Every row comes from one small tree of marks. The marks that hang from a mark follow it in brackets, in the order of their numbers. Every link used is in the known rows. Which tree was each row made from?
Known rows
Q356[Q600]: -242 -34 212 -261 34 -128 24 57 -50 121 24 -53 -168 129 61 143 -29 107
 -23 -111 26 128 -74 21 311 -26 32 -3 -31 -126 -95 -8 58
Q366[Q427[Q149[Q400 Q812] Q674]]: 110 -100 -148 -32 -11 -37 80 -27 32 -33 -69 17 125 11 -244 -33 -98 141
 61 -50 125 -121 129 -40 106 6 141 -55 -8 -12 39 108 344
Q149[Q400 Q427[Q518 Q674] Q812]: 470 35 -36 -75 63 128 -80 -17 145 -212 -7 -73 319 -81 80 -119 -114 159 9
 159 -23 -264 -9 -345 196 -79 146 128 -63 -31 176 -86 66
Q600[Q812]: -390 -59 115 -284 -18 29 -112 17 -139 56 60 178 7 67 12 93 150 -180 -108
 19 19 166 -136 -15 102 -45 -134 49 143 28 -83 46 -105
Q356[Q149[Q427[Q518]] Q600[Q371 Q812]]: -220 170 304 -80 17 -262 -1 -61 43 94 -25 105 97 -21 -182 71 129 -214
 -108 -23 -3 38 -237 152 471 -194 100 -73 220 130 -111 -194 -137
Q674[Q400[Q149[Q427]]]: 110 -12 107 194 -66 290 40 -18 -172 -61 -46 134 -160 -148 188 -32 -39
 -29 -2 113 145 -51 109 -75 -244 49 8 -81 -197 75 -13 184 22
Q518[Q426 Q427[Q149[Q812] Q674[Q400]]]: -41 -28 -128 -52 172 -135 -6 16 63 95 43 57 -62 67 -377 -50 -106 206 -32
 41 110 62 218 -61 -217 94 81 -86 -191 67 -43 289 209
Q518[Q426 Q427[Q366 Q674]]: -299 -86 -93 -186 211 -236 69 60 94 349 104 -94 -234 -36 -183 22 -121 3
 28 31 78 251 -5 68 -114 156 34 127 31 -64 -66 247 19
Q518[Q426 Q427[Q149[Q400]]]: -204 -105 -183 -68 125 -70 10 -24 6 215 38 30 -188 177 -166 -38 -188 106
 -54 6 132 228 111 217 -347 143 92 -52 -56 -229 -20 242 72
Q518[Q426 Q427[Q149 Q366 Q674[Q400]]]: -108 7 -44 21 90 -206 109 108 114 273 62 -14 -267 -59 -391 32 -103 66 44
 45 131 67 165 -57 -113 209 122 -4 -163 72 -84 374 179
Q149[Q400[Q674] Q427[Q366] Q812[Q600[Q371]]]: 258 174 -206 422 106 -34 -82 143 232 -232 -4 -223 316 12 250 17 -193 -2
 135 158 6 -333 24 -124 115 93 -66 201 239 52 35 -12 -1
Q426[Q518[Q427[Q674[Q400[Q149[Q812]]]]]]: 155 -240 270 13 25 -43 87 -11 6 61 34 118 -15 -211 -50 -26 61 7 -6 -18
 -100 118 57 -97 -103 -10 92 23 -227 -25 -20 178 59
Q400[Q149[Q427] Q674]: 105 -33 -10 292 -66 256 219 -220 85 121 5 82 44 25 251 -119 -101 -209 26
 50 85 -170 -77 91 -468 51 -209 49 141 21 -115 -3 -83
Q427[Q518]: -86 -30 160 -283 -180 125 43 23 -160 129 136 44 -188 -89 79 -10 6 -72
 -76 -32 -97 231 -128 -103 297 -31 43 90 -81 -265 -37 21 107
Q371[Q149[Q400 Q812[Q600]]]: 162 -56 -131 90 53 81 -168 17 -71 -235 -115 -46 86 191 210 -59 8 205 -30
 -82 -64 -77 180 -7 -109 -95 -23 -63 -32 -63 105 -164 -60
Q600[Q371 Q812]: -673 1 306 -211 72 63 -197 60 -98 -50 65 270 72 6 -39 161 210 -200 -198
 28 -1 267 -171 132 151 -68 -201 73 177 84 -78 -86 -93
Q371[Q149[Q427[Q366 Q518 Q674] Q812]]: 277 46 -33 -137 -32 -14 -30 -62 88 -98 -26 -113 83 -123 -13 -69 141 78 3
 -19 -32 -182 -50 -186 -59 -67 36 -44 -74 185 130 -188 -176
Q426[Q518]: -104 -162 196 -188 -113 15 -2 63 -99 57 103 31 -89 -29 200 61 155 -60 36
 -116 -137 241 -108 31 153 15 -9 1 -68 -215 -17 76 9
Q812[Q600[Q371[Q149[Q427]]]]: -284 69 -66 217 -27 53 -43 46 -112 -175 -46 -68 -161 38 101 97 89 -38 63
 -16 -121 88 2 386 131 21 -157 -15 147 14 30 -78 -114
Q427[Q149[Q400 Q812[Q600]] Q518 Q674]: 481 106 52 84 -134 -12 123 77 225 -129 -45 -43 130 38 -316 -19 -57 147
 81 -6 -165 -302 145 -311 576 -67 144 110 -97 -53 0 -87 323
Q371[Q149[Q427[Q366 Q674[Q400]] Q812] Q600]: 214 35 -149 -14 24 -120 -158 16 -98 -151 -180 -185 51 -140 24 67 185 112
 183 -29 -82 -154 21 -80 -149 -55 64 -199 -198 360 227 -201 -264
Q400[Q149 Q674]: -23 -84 118 220 -49 249 213 -161 41 181 29 165 0 90 221 -96 -75 -188 -44
 -40 45 -52 -22 17 -377 13 -231 88 90 -62 -194 -23 42
Q356[Q149[Q400 Q427[Q366 Q518]] Q600[Q812]]: 191 130 201 14 -23 -317 34 11 127 188 -69 -33 109 -30 -70 23 -20 -166 14
 11 61 -186 -150 -120 477 -124 263 2 172 34 -83 -97 -137
Q518[Q426 Q427]: -413 -144 -175 -242 174 -95 -34 -25 -120 286 122 -4 -261 92 -8 -24 -151
 29 -71 11 87 433 -9 254 -297 105 -6 -1 27 -226 -49 251 -13
Q600[Q371[Q149[Q427]] Q812]: -535 17 213 -70 41 113 -248 -78 -77 -128 -17 221 98 -26 -13 81 295 -166
 -176 13 -6 97 -161 278 -140 -92 -193 -67 162 232 56 -220 -330
Q812[Q600[Q371[Q149[Q400 Q427[Q366 Q674]]]]]: -123 93 27 328 27 5 -25 117 69 -162 -89 -119 -85 -22 50 104 49 -19 117
 29 -131 -101 56 219 246 47 -75 98 135 55 54 -110 -69
Q400[Q149[Q427[Q518[Q426]]] Q674]: 181 11 -4 233 -148 244 170 -209 141 233 50 25 25 10 202 -159 -158 -219
 69 15 -3 -111 -118 100 -261 32 -135 25 168 -86 -129 -106 -44
Q674[Q400]: -118 -12 143 -5 -59 215 -82 124 -283 -43 57 152 -207 -71 172 8 -6 56 -77
 53 74 79 110 -191 43 62 5 -4 -257 -60 -25 287 187

Which tree is each row?
-74 12 118 -249 -55 58 9 22 75 198 110 -14 -94 -11 -93 -51 -28 8 24 -40
 -149 114 -88 -89 461 -34 35 105 8 -183 -41 -66 186 => Q427[Q518[Q426] Q674]
-292 28 337 162 -43 226 -257 -97 32 -64 -7 250 234 -52 62 -34 151 -190
 -175 38 -110 -88 -168 157 -12 -111 -122 50 156 91 48 -289 -227 => Q600[Q371[Q149[Q400[Q674] Q427[Q518]]] Q812]
-265 -29 183 -31 190 176 -238 3 -66 -257 -57 158 143 89 150 -8 106 154
 -231 -57 13 111 56 64 -212 -107 -89 -21 -72 -10 111 -239 -45 => Q600[Q371[Q149[Q400 Q812]]]
47 94 79 -175 -159 4 118 -2 176 171 69 10 -105 67 -377 -22 20 27 54 -80
 -105 -20 3 -80 398 10 71 -15 -62 -74 -68 -62 266 => Q427[Q149 Q518[Q426] Q674]
172 -6 -155 -25 30 -16 -200 -66 -174 -212 -181 -109 84 -56 50 16 181 148
 144 -30 -106 -125 36 4 -209 -107 21 -242 -211 305 252 -222 -242 => Q371[Q149[Q427[Q674[Q400]] Q812] Q600]
-222 -130 78 -148 145 -175 206 42 10 254 82 6 -242 -189 -186 53 -35 -49
 -59 80 71 159 -18 -77 -106 130 38 223 -93 -14 -47 332 18 => Q518[Q427[Q366 Q674]]
-223 67 302 62 215 -161 13 26 8 36 -93 128 36 170 29 27 -27 47 -152 -90
 80 64 23 103 256 -138 123 -8 17 -110 -90 -105 103 => Q356[Q149[Q400] Q600[Q371]]
185 -42 -207 -4 -193 -5 0 -31 21 164 46 -49 99 38 -112 -115 -241 63 84
 -119 42 -1 27 36 198 17 186 -108 93 -246 -31 13 362 => Q366[Q427[Q149[Q400[Q674] Q812] Q518[Q426]]]
114 17 -188 -141 40 -17 -90 -37 -29 -157 -39 -108 65 -5 147 -25 137 89
 -21 -29 96 -74 -17 -57 -367 -15 -41 -135 -37 187 131 -101 -275 => Q371[Q149[Q427[Q366] Q812]]
-207 -38 -103 -48 105 -180 109 21 -61 -44 36 39 -113 20 -297 82 -22 50
 -105 27 63 211 83 149 -194 75 -19 9 -57 -1 -52 210 72 => Q518[Q427[Q149[Q812[Q600[Q371]]]]]
253 33 85 253 -191 184 279 -135 161 231 52 -8 -12 -154 183 -96 -115 -293
 82 45 23 -191 -141 -65 -187 64 -91 119 119 0 -141 -48 -74 => Q400[Q149[Q427[Q366 Q518]] Q674]
449 136 91 29 -182 -45 119 127 239 63 72 -48 140 -33 -111 -25 -103 7 3
 -31 15 -250 33 -476 228 51 134 112 -98 -83 -72 -19 231 => Q427[Q149[Q400[Q674] Q812] Q366 Q518]
442 66 -116 338 -140 130 195 -144 154 -7 8 -80 174 2 169 -115 -155 -171
 115 47 -69 -250 -42 -34 -85 -34 -145 63 212 31 -124 -135 -22 => Q400[Q149[Q427[Q518] Q812[Q600]] Q674]
-409 13 106 -22 62 175 -120 -69 -119 -150 -22 108 -55 -24 116 25 177 -8
 -150 -14 16 141 -73 294 -253 -16 -142 -67 -7 55 101 -134 -183 => Q600[Q371[Q149[Q427]]]
198 -65 -244 -41 70 11 -259 -75 -173 -206 -210 -144 159 58 238 -3 78 158
 109 -43 -63 -59 16 101 -347 -106 62 -217 -113 88 299 -313 -332 => Q371[Q149[Q400 Q427 Q812] Q600]
198 130 -402 66 90 -178 82 -37 -92 -156 -39 -92 114 134 62 -67 24 -62 40
 56 86 -37 27 39 -31 -73 -15 -99 179 93 -23 106 -66 => Q356[Q149[Q427 Q812[Q600]]]
-362 -95 -163 -227 160 -221 24 77 -46 349 128 -100 -307 -11 -44 45 -150
 -32 -11 14 132 406 -34 145 -232 175 32 48 48 -162 -73 271 -52 => Q518[Q426 Q427[Q366]]
239 78 -116 -51 114 71 -89 18 15 -267 6 -27 199 -79 34 -52 4 162 20 169
 89 -220 61 -307 -28 -8 -4 -3 -122 237 113 146 61 => Q149[Q427[Q674[Q400]] Q812]
98 114 127 -195 -286 -91 217 141 51 176 95 -52 -250 -137 -237 107 57
 -109 26 -69 19 35 -60 -232 328 98 126 36 -126 -82 -95 73 142 => Q427[Q149 Q366 Q518]
-354 32 25 154 -17 41 -45 88 -137 -136 -27 -19 -190 89 78 112 105 -26 3
 -71 -147 163 37 338 182 -5 -167 19 118 -52 -24 -104 -40 => Q812[Q600[Q371[Q149]]]
-164 69 -105 -69 117 -65 -99 152 -69 -264 33 -62 72 112 69 117 19 77 -14
 -7 -42 162 43 20 232 -47 -142 50 121 -7 -32 -44 83 => Q149[Q812[Q600[Q371]]]
400 66 -267 179 147 8 -63 61 155 -331 -94 -207 287 70 110 -26 -141 182
 162 175 -31 -334 109 -142 201 -14 21 115 106 54 137 -3 38 => Q149[Q400 Q427[Q674] Q812[Q600]]
282 -5 -263 164 44 85 -161 -43 -39 -297 -139 -129 139 127 234 -75 -8 186
 46 6 -29 -202 126 68 -209 -64 -13 -96 15 24 179 -153 -188 => Q371[Q149[Q400 Q427 Q812[Q600]]]
206 -38 -115 270 26 118 -125 -22 10 -158 -75 -10 175 228 258 -121 -52
 150 -21 -87 -92 -204 154 -31 -160 -71 -110 -1 30 -75 37 -154 -22 => Q371[Q149[Q400[Q674] Q812[Q600]]]
-211 -60 -106 -127 -97 -46 -220 -115 -245 -4 -158 -28 -14 -10 65 102 270
 -136 111 -55 -134 71 -174 302 -196 -103 -64 -243 58 231 174 -278 -496 => Q371[Q149[Q427] Q600[Q812]]
301 39 -103 210 20 92 186 -122 205 35 7 -40 221 -11 203 -74 -102 -152 52
 50 141 -246 -51 -153 -446 36 -164 46 158 169 -113 -58 -105 => Q400[Q149[Q427[Q366] Q812] Q674]
89 -64 -136 -230 -246 -58 99 -28 -142 80 47 -27 -54 -111 -224 -14 -66 17
 30 -118 62 130 -26 13 251 -12 185 -138 -8 -133 -14 62 295 => Q366[Q427[Q149[Q812] Q518]]
404 98 -47 19 -192 3 47 107 56 -133 -16 -64 46 70 -145 12 -91 112 29 -35
 -89 -110 112 -210 418 -37 146 10 -72 -174 -9 -61 245 => Q427[Q149[Q400 Q812[Q600]] Q518]
-36 -39 132 57 24 -147 233 83 24 182 37 80 -281 -212 -392 55 -17 16 -34
 94 125 -28 142 -188 -124 192 121 95 -288 122 -63 439 168 => Q518[Q427[Q149 Q366 Q674[Q400]]]
-82 -204 141 -133 -92 -124 139 -8 -61 153 98 71 -183 -80 -111 40 106 -51
 -7 -80 -79 257 -37 133 -102 92 77 -35 -160 -176 -25 257 12 => Q426[Q518[Q427[Q149]]]
